Each row comes from the steps of one walk. Every step used is in the known rows, and no mark comes twice. Write the walk behind each row, first mark first.
Known rows:
lafi zizurir neka: [ 1.235  0.359  1.125  0.126 -0.362 -0.492 -2.495 -1.860 -0.660  0.406
  0.383 -0.176  0.743  0.774 -0.310  1.841  0.320  0.115  1.435 -1.156
 -0.139  1.143 -0.978  0.673 -1.526  0.448 -0.943  1.133 -1.013 -3.976]
moze neka zizurir: [ 0.223 -0.431 -0.885 -1.238 -0.598  0.539 -0.661  0.224 -0.904  0.138
  0.953 -1.641 -0.092 -0.325 -0.587  1.373  0.609  0.244  1.688 -1.875
  0.337 -0.576  0.135  0.360 -0.946  1.411 -2.187  0.774 -0.119 -3.557]
ligu nalobo neka: [ 3.036 -0.575 -1.968 -1.241  0.284  1.546  0.132  2.713 -0.099  2.280
  2.161 -0.084  0.346 -0.097 -0.122  2.898  0.699  0.363  2.736  1.752
 -2.119 -0.050  0.668 -0.993 -0.385  2.355 -0.817  1.531 -0.661 -0.457]
moze lafi: [ 1.748 -0.361  1.546 -0.360  0.824 -1.452  0.901 -0.035 -0.396  1.167
  0.813  0.140  0.164  0.590 -0.780  0.359 -1.069  0.438  1.359  0.487
  1.266  1.545  0.529  0.728 -0.987 -1.059 -0.748 -1.215 -0.118  0.161]
moze ligu nalobo: [ 1.203  1.098 -0.271  0.406 -1.702  2.263  0.674  2.260  0.041  0.788
  0.132  1.219  0.345  0.702  0.094  2.192  0.021 -0.136  0.560  2.754
 -1.481  0.542  1.370 -2.641 -0.201  1.624 -0.879 -1.238 -1.695 -2.392]
neka nalobo ligu: [-1.900  0.269 -2.068 -1.314 -0.071  2.597  1.939 -0.570 -2.180  0.947
 -1.186 -1.318  0.747 -0.486  0.077 -0.094 -1.314  0.024  1.135  0.835
  0.609 -0.526  1.093  0.773  0.469  0.722 -1.208  0.488 -0.720 -0.212]
neka kugig: [-2.360  0.845  1.149 -1.587 -1.957 -0.132  0.704  0.896 -2.022 -0.191
 -1.438  1.155  0.645  0.142 -0.473 -0.643  0.320  0.992  0.798 -0.668
  0.826  1.273  0.196  0.479  0.375 -1.519 -0.422  1.674  1.125 -0.469]
ligu nalobo neka zizurir: [ 2.142 -1.203 -2.442 -0.350  0.999  2.254 -0.073  1.814 -0.703  2.419
  2.547  0.377  0.638 -0.656 -0.406  3.053  1.016 -0.634  3.087  1.059
 -1.256 -1.034  0.394 -0.213 -1.645  3.328 -0.280  1.099 -0.742 -2.269]
ligu moze: [ 1.347 -0.128  0.545  0.623 -0.153 -0.136  0.342 -0.129 -0.219 -0.752
  0.213 -0.014 -0.299  0.184 -0.251  0.330  2.073 -0.991  1.725  0.585
  0.194 -0.923  0.861 -1.546 -0.496  1.426 -0.842  1.055 -0.482 -0.362]
neka zizurir lafi: [-0.668 -0.293 -0.557  0.491  2.244  0.105  0.495 -2.055 -0.172 -0.229
  2.312  0.473  1.287 -1.448  0.308  0.341 -0.921 -1.026  1.294 -2.297
  3.144 -1.741  0.320  1.878 -1.755 -0.461  0.667 -0.456 -0.272 -2.069]
lafi nalobo neka zizurir: [-0.053 -0.236 -2.456 -0.591  0.965  2.139 -0.076 -1.298 -0.595  1.969
  2.442 -0.581  0.637 -1.291 -0.012  2.402  0.551  0.490  2.278 -0.116
  0.128 -1.847  0.279 -0.441 -1.695  2.586 -1.268  3.073  1.151 -0.344]
ligu nalobo: [ 1.927 -0.651 -0.528  0.245 -0.229  1.606 -0.321  2.417 -0.116  1.453
  0.784  0.573 -0.785 -0.041 -0.007  0.380  0.454 -1.018  1.331  1.385
 -2.175  0.189 -0.335 -1.563 -0.541  0.915 -0.220 -1.396 -0.650  0.016]
lafi moze ligu: [ 0.255  1.275  0.503  1.017 -1.972  0.747  1.425 -1.411  1.625 -1.459
  0.368 -0.684  2.857 -0.264  0.519  0.735 -0.916  0.460  0.009  1.007
 -0.079 -0.789  2.120 -2.402  0.966 -0.618 -0.969  0.140 -0.431 -1.041]
ligu nalobo lafi: [ 3.795 -0.687 -1.327 -0.183  0.920  1.192  1.398  2.707  0.176  2.634
  2.421  0.800 -0.149  0.778 -0.746  0.700 -1.081 -0.310  2.010  1.956
 -1.047 -0.311  1.043 -0.569 -0.140  1.318 -1.284 -0.420 -0.172  0.918]
moze ligu nalobo lafi kugig: [ 2.472  1.039 -2.127 -1.653 -1.311  0.735  0.628  1.256  0.965  1.089
  0.565  3.584  1.801  1.157 -0.510  2.260 -0.188  2.072  2.093  1.925
 -0.264  1.266  2.384 -2.129  0.229  1.794 -3.079  0.791 -1.457 -2.460]
zizurir lafi: [ 0.005  0.437  0.164 -0.464  1.582 -0.159  0.385 -1.833  0.652 -0.409
  2.509 -0.090  1.147 -0.762  0.551  0.407 -1.184  0.197  0.433 -0.773
  1.923 -0.335  0.712  1.465 -0.053 -1.559  0.299 -0.295  0.052 -0.232]
neka zizurir: [-0.904 -0.527 -0.193  1.067  0.708  0.692 -0.135 -0.691 -0.339  0.054
  0.670  0.754  0.416 -0.341 -0.414 -0.067  0.161 -1.113  0.376 -1.029
  1.100 -0.799 -0.289  0.504 -1.827  1.084  0.120 -0.272 -0.125 -2.143]
ligu moze neka: [ 1.924  0.295  0.242 -1.511 -1.353  0.100 -0.436  0.877 -1.059 -0.678
  1.312 -2.334 -0.232  0.687 -0.477  2.008  2.655  0.410  3.088 -0.353
 -0.812 -0.244  1.263 -1.631  0.066  1.849 -3.526  1.260 -0.266 -1.777]
nalobo neka zizurir lafi moze: [ 0.772 -0.585 -1.316 -0.114  2.519  0.328  0.964 -3.877  1.082  0.057
  5.272 -1.445  3.872 -2.068  0.617  1.544 -0.954  0.304  3.123 -1.731
  3.121 -2.711  1.513  0.795 -0.917 -0.268 -0.650  2.616  0.250 -1.675]
nalobo lafi moze neka zizurir: [ 2.688 -0.770 -1.391 -0.761  0.517  0.257  0.838 -0.776  0.139  0.575
  4.001 -2.608  1.803  0.103 -0.765  0.735 -1.531  0.387  3.059 -2.001
  0.577 -2.232  1.783 -0.580 -0.474  0.590 -3.731  1.719  1.018 -1.644]
nalobo lafi zizurir neka kugig: [ 1.411  1.049  1.987 -1.785 -1.115 -0.847 -0.495 -1.008 -3.068  1.418
  0.673  1.909  1.899  2.082 -1.201  1.780 -0.591  1.298  3.068 -1.268
  1.433  1.691  0.695  1.853 -0.697 -0.393 -2.895  3.640  0.412 -3.430]
zizurir neka nalobo lafi moze: [ 1.435 -0.585 -3.643 -1.001  1.673  0.294 -0.367 -3.083 -0.366  0.462
  2.880 -1.291  0.958  0.665  0.967 -0.544 -1.216  0.773  2.027 -0.639
 -1.517 -1.786  1.266  0.584  0.417 -0.552 -2.998  2.190  1.024  0.711]
neka nalobo: [-1.526 -0.077 -3.189 -0.814  0.576  0.923  0.232 -0.295 -0.939  0.424
 -0.775 -0.945 -0.912 -0.360  0.739 -1.198  0.144 -0.115  0.037  0.076
 -0.239 -0.650 -0.773  0.236 -0.589  0.398 -0.754 -0.008 -0.099  0.766]
nalobo neka zizurir: [-0.017 -0.561 -1.473 -0.625  1.600  0.744  0.258 -0.480 -0.802  0.900
  2.103 -0.164  1.587 -0.220 -0.330  2.277  0.614 -0.292  1.912 -0.514
  0.880 -0.944  0.591  1.203 -1.664  2.385 -0.187  2.320 -0.317 -2.026]
lafi moze ligu nalobo: [ 2.597  0.607 -0.044  1.424 -2.572  2.275  0.755  0.756  1.398  0.209
  1.557 -0.306  2.001 -0.374  0.465  1.125 -0.495 -0.360  1.042  2.628
 -1.975 -0.816  1.631 -4.075  0.373  0.087 -1.119 -1.090 -1.349 -0.984]
ligu moze lafi zizurir: [ 4.309 -0.353  3.862  0.340 -0.191 -1.558  0.635 -0.068 -1.112  1.585
  1.301  0.031  0.675  0.883 -1.852  1.356  0.521 -1.489  3.545  1.106
  2.488  1.413  0.675 -1.321 -2.603  1.147 -2.080 -0.227 -1.501 -1.969]

Which walk is each row?
[ 1.541 -0.864 -3.169 -0.036  1.562  0.669  1.925 -1.394 -0.046  1.192
  1.664 -1.789  1.052 -0.014  0.236 -1.500 -1.898  0.150  1.215  0.406
  0.138 -2.098  1.056 -0.584  0.173 -0.209 -2.610  0.928  0.991  2.417]
neka nalobo lafi moze
[-0.455  1.727  2.191 -4.306 -4.311  1.712  1.721  1.467 -4.204 -0.259
 -0.545 -1.088  1.828  0.767 -1.231  2.861  1.282  1.645  5.133 -0.190
  0.784  0.819  3.050 -0.636  1.332  0.494 -4.698  4.073 -0.119 -3.325]
nalobo ligu moze neka kugig
[ 0.662  0.680  0.848 -0.195 -2.259  2.979  1.176 -0.966 -1.222  0.767
  0.613 -0.765  0.233 -0.339 -0.050  1.359  0.707 -0.234  3.757  1.537
 -0.039 -1.595  2.563 -2.252  0.429  1.807 -2.568  2.393  0.043  1.031]
lafi nalobo ligu moze
[-0.225 -0.043 -4.565 -3.170  1.423 -0.791 -0.102 -0.865 -0.196  0.672
 -0.340  1.635  0.847  0.088 -0.113 -1.759 -0.106  1.988  1.168 -0.809
  1.004  0.264  0.392  0.336 -0.344  0.910 -3.091  1.919 -0.141  0.334]
neka nalobo lafi kugig
[ 2.844 -0.383  2.168 -0.175  0.515 -1.262  1.395  0.017 -0.595  0.463
  1.896  0.113 -0.157  0.904 -1.303  0.444  0.845 -0.732  3.010  1.548
  1.235  0.587  1.238 -0.878 -1.417  0.645 -1.675 -0.463 -0.505 -0.095]
ligu moze lafi
[ 1.415  1.426  0.561 -2.932 -1.618  2.833  1.131 -1.928 -1.455  0.488
  3.481 -3.296  1.575 -1.173  0.471  3.607 -0.223  1.191  5.459 -0.365
  1.560 -1.289  3.508 -1.033  0.745  0.498 -4.821  3.215 -0.041 -1.145]
zizurir lafi nalobo ligu moze neka
[ 2.344  0.989  1.219 -3.146 -1.506  0.512  1.907 -0.228 -3.107  1.894
  1.537  0.345  0.284  0.050 -1.211  3.068  1.532  2.176  6.057  1.526
  1.266  0.896  2.180 -1.563 -1.079  0.505 -3.945  4.794  1.549  0.993]
ligu moze lafi nalobo neka kugig
[-1.088  0.648 -0.653 -1.174 -0.453  1.959 -0.889 -2.597 -2.647  1.416
 -0.692 -1.635  1.600  0.423 -0.183  1.454 -1.002  0.157  2.555 -0.619
  0.715  0.605  0.323  1.454 -1.043  0.765 -2.329  1.781 -1.860 -3.858]
lafi zizurir neka nalobo ligu
[ 3.226 -0.301  1.154 -0.124 -0.353  0.311  0.832 -0.534 -0.445  1.233
  1.950 -0.594 -0.848  0.142 -0.476  0.952  0.723 -0.437  3.602  1.826
  0.589 -0.138  1.324 -2.226 -1.388  0.753 -2.710  0.582  0.649  1.701]
ligu moze lafi nalobo
[ 2.878  0.153  0.848 -0.379  0.990 -0.693 -1.243 -1.794 -0.702  1.697
  1.807  0.288  1.308  2.165 -1.237  2.212 -1.091  0.297  2.396 -0.660
  0.771  0.275  0.822  1.671 -1.276  0.655 -2.146  2.048 -0.606 -2.772]
nalobo lafi zizurir neka
[ 1.013 -0.549 -0.333 -0.845 -0.741  0.418 -0.586  0.016 -1.190 -0.733
  1.751 -1.602 -0.262 -0.092 -0.929  1.887  2.607 -1.154  3.352 -1.010
  0.011 -1.559  0.767 -0.965 -1.384  3.058 -3.070  1.365 -0.749 -3.944]
ligu moze neka zizurir
[ 3.310  0.646 -1.319 -0.321 -1.508  2.481  1.280  0.711  1.187  0.981
  2.657 -1.000  3.330 -0.465  0.284  3.767 -0.333  1.233  2.606  2.545
 -1.876 -0.910  2.716 -3.790  0.294  2.002 -1.793  1.451 -1.150 -1.568]
lafi moze ligu nalobo neka
[ 1.358  0.919 -0.020 -2.365 -2.870  3.360  0.826  0.021 -1.644  0.643
  1.317 -3.299  0.527 -0.213 -0.212  2.740  1.148  0.934  4.904  0.672
 -1.091 -0.901  2.829 -2.351  0.934  1.852 -5.290  3.258  0.267 -0.702]
lafi nalobo ligu moze neka
[ 2.927  0.111  2.663 -0.428  0.369 -1.868 -1.675 -2.142 -0.961  1.461
  1.744 -0.012  0.699  1.457 -1.292  2.181 -0.832  0.430  3.142 -0.550
  0.992  2.590 -0.028  1.233 -2.252 -1.029 -1.514  0.080 -1.029 -3.306]
moze lafi zizurir neka
[ 1.751 -0.069  0.151 -0.331  0.130  0.222  0.950 -0.597 -0.450  1.967
  1.542 -0.476 -0.789 -0.314 -0.309  0.570 -1.252  0.674  1.927  1.119
  0.416  0.689  0.378 -1.013 -0.882 -1.031 -1.679 -0.118  1.235  2.198]
moze lafi nalobo
[ 1.335  2.162  0.175 -2.418 -1.796  2.127  2.549 -0.278 -0.750  0.413
  3.473  0.556  4.645 -1.312  0.115  3.451 -1.192  2.278  4.136  1.137
  1.002 -0.168  3.421 -2.184  1.055 -1.245 -2.407  3.051 -0.171 -2.351]
zizurir lafi moze ligu nalobo neka kugig
[ 0.162  0.154 -2.531 -2.713  2.711 -1.055 -0.605 -3.223  0.983 -0.270
  2.924  2.148  3.292 -1.867  0.318  1.744  0.760  1.956  2.938 -3.131
  3.537 -0.224  0.618  1.784 -1.790  0.773 -0.925  3.362 -0.676 -3.154]
nalobo neka zizurir lafi kugig
[ 1.455  0.323 -0.423  1.484 -0.017  2.455  1.089 -1.808  1.288 -0.008
  3.988  0.254  2.973 -2.068  0.974  1.408 -1.647 -1.093  2.298  0.729
  0.833 -2.224  2.145 -2.014 -1.375  0.252 -1.015 -1.634 -1.348 -3.177]
neka zizurir lafi moze ligu nalobo
[ 3.595 -1.217 -1.965  0.213  2.266  1.959  0.681 -1.190  0.901  1.590
  5.916 -0.920  2.941 -2.464  0.610  1.551 -0.853 -0.347  3.829 -0.490
  0.498 -2.753  1.707 -0.570 -1.764  0.550 -0.711  1.200 -0.407 -1.495]
ligu nalobo neka zizurir lafi moze
[ 0.478  0.349  1.456 -0.078 -1.334  1.630  1.890 -0.014 -1.070  0.024
  0.505 -0.073  1.305  0.452 -0.716  0.829  0.757 -0.478  3.220  1.627
  0.798 -0.915  2.656 -0.894  0.473  1.570 -1.061  1.556 -1.323 -0.839]
nalobo ligu moze
[ 1.225 -0.175  0.110 -1.097  0.877  0.421 -0.085 -1.625 -1.175 -0.841
  3.948 -1.491  0.959 -0.773 -0.229  2.122  1.460 -0.780  3.848 -2.307
  2.526 -2.022  1.546  0.196 -1.558  1.551 -2.978  1.337 -0.700 -4.072]
ligu moze neka zizurir lafi
[ 2.282  1.169 -1.601 -1.459 -0.835  2.430  0.971  1.943  0.013  1.735
  1.814  0.567  1.694  0.663 -0.096  5.341  0.282  0.958  2.529  2.997
 -1.321  0.137  2.092 -2.144 -0.054  3.225 -0.975  1.085 -1.694 -2.353]
moze ligu nalobo neka
[ 0.083 -0.053 -1.387 -1.373  3.234  0.362  0.934 -2.414  0.068  0.663
  4.135 -0.007  2.531 -1.346 -0.110  2.716 -0.921  0.275  2.857 -1.575
  3.103 -1.673  1.349  2.619 -1.620  1.215  0.022  2.428 -0.003 -2.393]
nalobo neka zizurir lafi
[ 3.459  0.167 -1.643 -2.345 -0.060  0.330  0.698  0.709 -2.032  1.988
  1.739 -2.602  0.174  1.502 -0.880  2.232  0.827 -0.820  4.214  0.171
  1.968 -0.680  1.086 -1.051 -1.256  3.272 -5.888  2.666 -1.281 -2.090]
ligu moze neka nalobo lafi zizurir
[ 2.380  1.117 -0.084  0.502 -0.352  0.720  2.631 -1.208  1.597 -0.170
  2.439 -0.120  3.433  1.015 -0.203  1.717 -2.472  0.712  0.949  1.527
  0.799 -1.156  3.597 -2.319  1.058  0.039 -2.093  1.156 -0.132 -0.267]
nalobo lafi moze ligu
[-1.422  0.415 -0.543 -0.172  0.890  3.403  1.620 -3.223 -1.116  1.190
  3.026 -0.363  1.735 -2.126  0.527  1.047 -2.496 -0.286  2.879 -0.960
  3.316 -2.264  2.201  1.476 -1.067 -0.343 -1.422  1.140  0.253 -1.074]
neka zizurir lafi nalobo ligu
[-2.049  0.587 -2.443 -1.850 -0.105  2.300 -0.424 -2.017 -2.426  0.311
 -0.134 -1.057  0.759  0.476  0.653  1.595 -0.599  1.114  1.759 -0.479
 -0.732  0.315  0.866  1.896  0.520  0.269 -1.708  1.966 -0.700 -2.343]
zizurir neka nalobo ligu
[ 1.634  0.094  1.863 -0.824 -0.666  0.962  2.535 -0.390 -3.158  2.500
  0.660 -1.571  1.412  0.605 -1.984  1.061 -0.880 -1.296  4.689  2.003
  3.649  0.514  1.713 -0.205 -2.132  1.674 -3.195  0.284 -2.413 -2.121]
neka nalobo ligu moze lafi zizurir
[-0.776  0.145 -3.592 -2.876 -0.408  1.069 -0.379  0.441 -1.539  0.321
  0.090 -2.777 -1.240 -0.249  0.369  0.213  0.418  0.844  1.101 -0.920
 -0.780  0.425 -0.432  0.074  0.471  0.818 -3.204  1.188  0.049 -1.245]
moze neka nalobo
[ 0.664  0.161 -0.581 -1.595 -2.303  3.683  0.487 -0.877 -2.161  0.827
  1.813 -2.689  0.194 -0.803 -0.788  2.839  1.011 -0.065  5.195 -0.210
  0.314 -2.171  2.540 -1.940 -0.682  3.041 -4.738  2.953  0.072 -3.004]
lafi nalobo ligu moze neka zizurir
[ 2.539 -0.134 -3.319 -3.222  0.456  0.861  1.071  0.859 -1.980  0.853
  2.318 -2.441 -0.657  1.538 -0.597  1.871  1.332  0.293  3.653  0.394
 -0.034 -1.185  1.652 -0.715 -0.162  3.196 -5.268  2.284 -0.036 -0.353]
ligu moze neka nalobo lafi
[ 0.479  1.114 -1.146 -0.358  1.435  1.439  1.813 -3.991  1.207 -0.597
  4.293 -1.089  5.117 -1.515  0.750  3.478 -1.655  0.982  2.441 -1.162
  3.306 -2.291  3.251 -0.189 -1.033  0.524 -1.332  2.419 -0.990 -3.394]
nalobo neka zizurir lafi moze ligu
[ 4.150  1.428  0.257 -0.057 -0.935  1.540 -0.447  0.279 -0.424  2.376
  2.225  1.547  2.285  2.699 -0.863  4.999 -1.185  0.013  3.075  2.021
 -0.787  0.784  2.284 -0.950 -1.310  2.708 -2.811  0.812 -2.038 -4.994]
moze ligu nalobo lafi zizurir neka
[ 0.772  0.017 -3.451 -1.381  2.147  0.761  1.664 -0.058 -1.020  1.758
  0.996 -0.314 -0.161  0.844 -0.162 -0.285 -1.216 -0.063  0.720  0.523
  0.713 -0.794  0.502  0.775 -0.125  1.286 -1.909  0.668  0.349  1.587]
neka nalobo lafi
[-0.415  0.298 -1.128 -1.137 -0.613  2.393  1.959 -0.224 -2.507  0.300
 -0.738 -1.093  0.530 -0.159 -0.197  0.277  0.677 -0.897  2.931  1.191
  0.645 -1.251  1.754 -0.750  0.122  2.087 -1.969  1.401 -1.440 -0.679]
neka nalobo ligu moze
[ 3.371 -0.467 -2.516 -1.978  0.671 -0.148 -0.493  1.806  0.899  2.127
  1.416  3.083  0.964  0.484 -0.556  0.194  0.342  1.511  2.633  0.502
 -0.187  0.984  0.350 -1.197  0.081  1.013 -2.493  0.904 -0.584 -0.180]
ligu nalobo lafi kugig
[ 1.025  0.422 -0.469 -1.897 -0.028  0.820  0.841 -2.138 -2.920  0.836
  1.300 -0.880  0.390  1.022 -0.651  1.918  0.166  0.694  5.073  1.322
  0.556  0.785  2.477  0.900 -1.005  1.112 -3.152  1.709 -1.079 -2.166]
zizurir neka nalobo ligu moze lafi
[ 0.691 -0.051 -2.758 -2.886 -1.003  1.044  0.078  0.339 -1.686 -0.380
  0.559 -3.147 -1.466  0.013  0.281  0.811  2.651  0.207  2.870  0.032
 -0.877 -0.729  0.114 -1.254  0.021  2.522 -4.138  1.738 -0.492 -1.544]
ligu moze neka nalobo
[ 3.924  0.115 -0.222 -3.184 -2.262  1.442  1.564  3.098 -1.889  1.842
  2.882 -0.638  1.576  0.328 -0.705  1.165 -0.649  2.134  4.469  0.025
 -1.829  0.141  2.147 -2.141  1.378 -0.838 -5.096  2.420  1.632 -0.603]
ligu nalobo lafi moze neka kugig
[-0.402  0.439  0.310  0.247  0.483  3.215  1.710 -3.390 -0.923  0.728
  3.178 -0.482  1.821 -2.019  0.337  1.452 -0.610 -1.254  4.653 -0.224
  3.157 -2.884  2.353  0.060 -1.504  1.030 -2.253  2.137 -0.289 -1.465]
neka zizurir lafi nalobo ligu moze
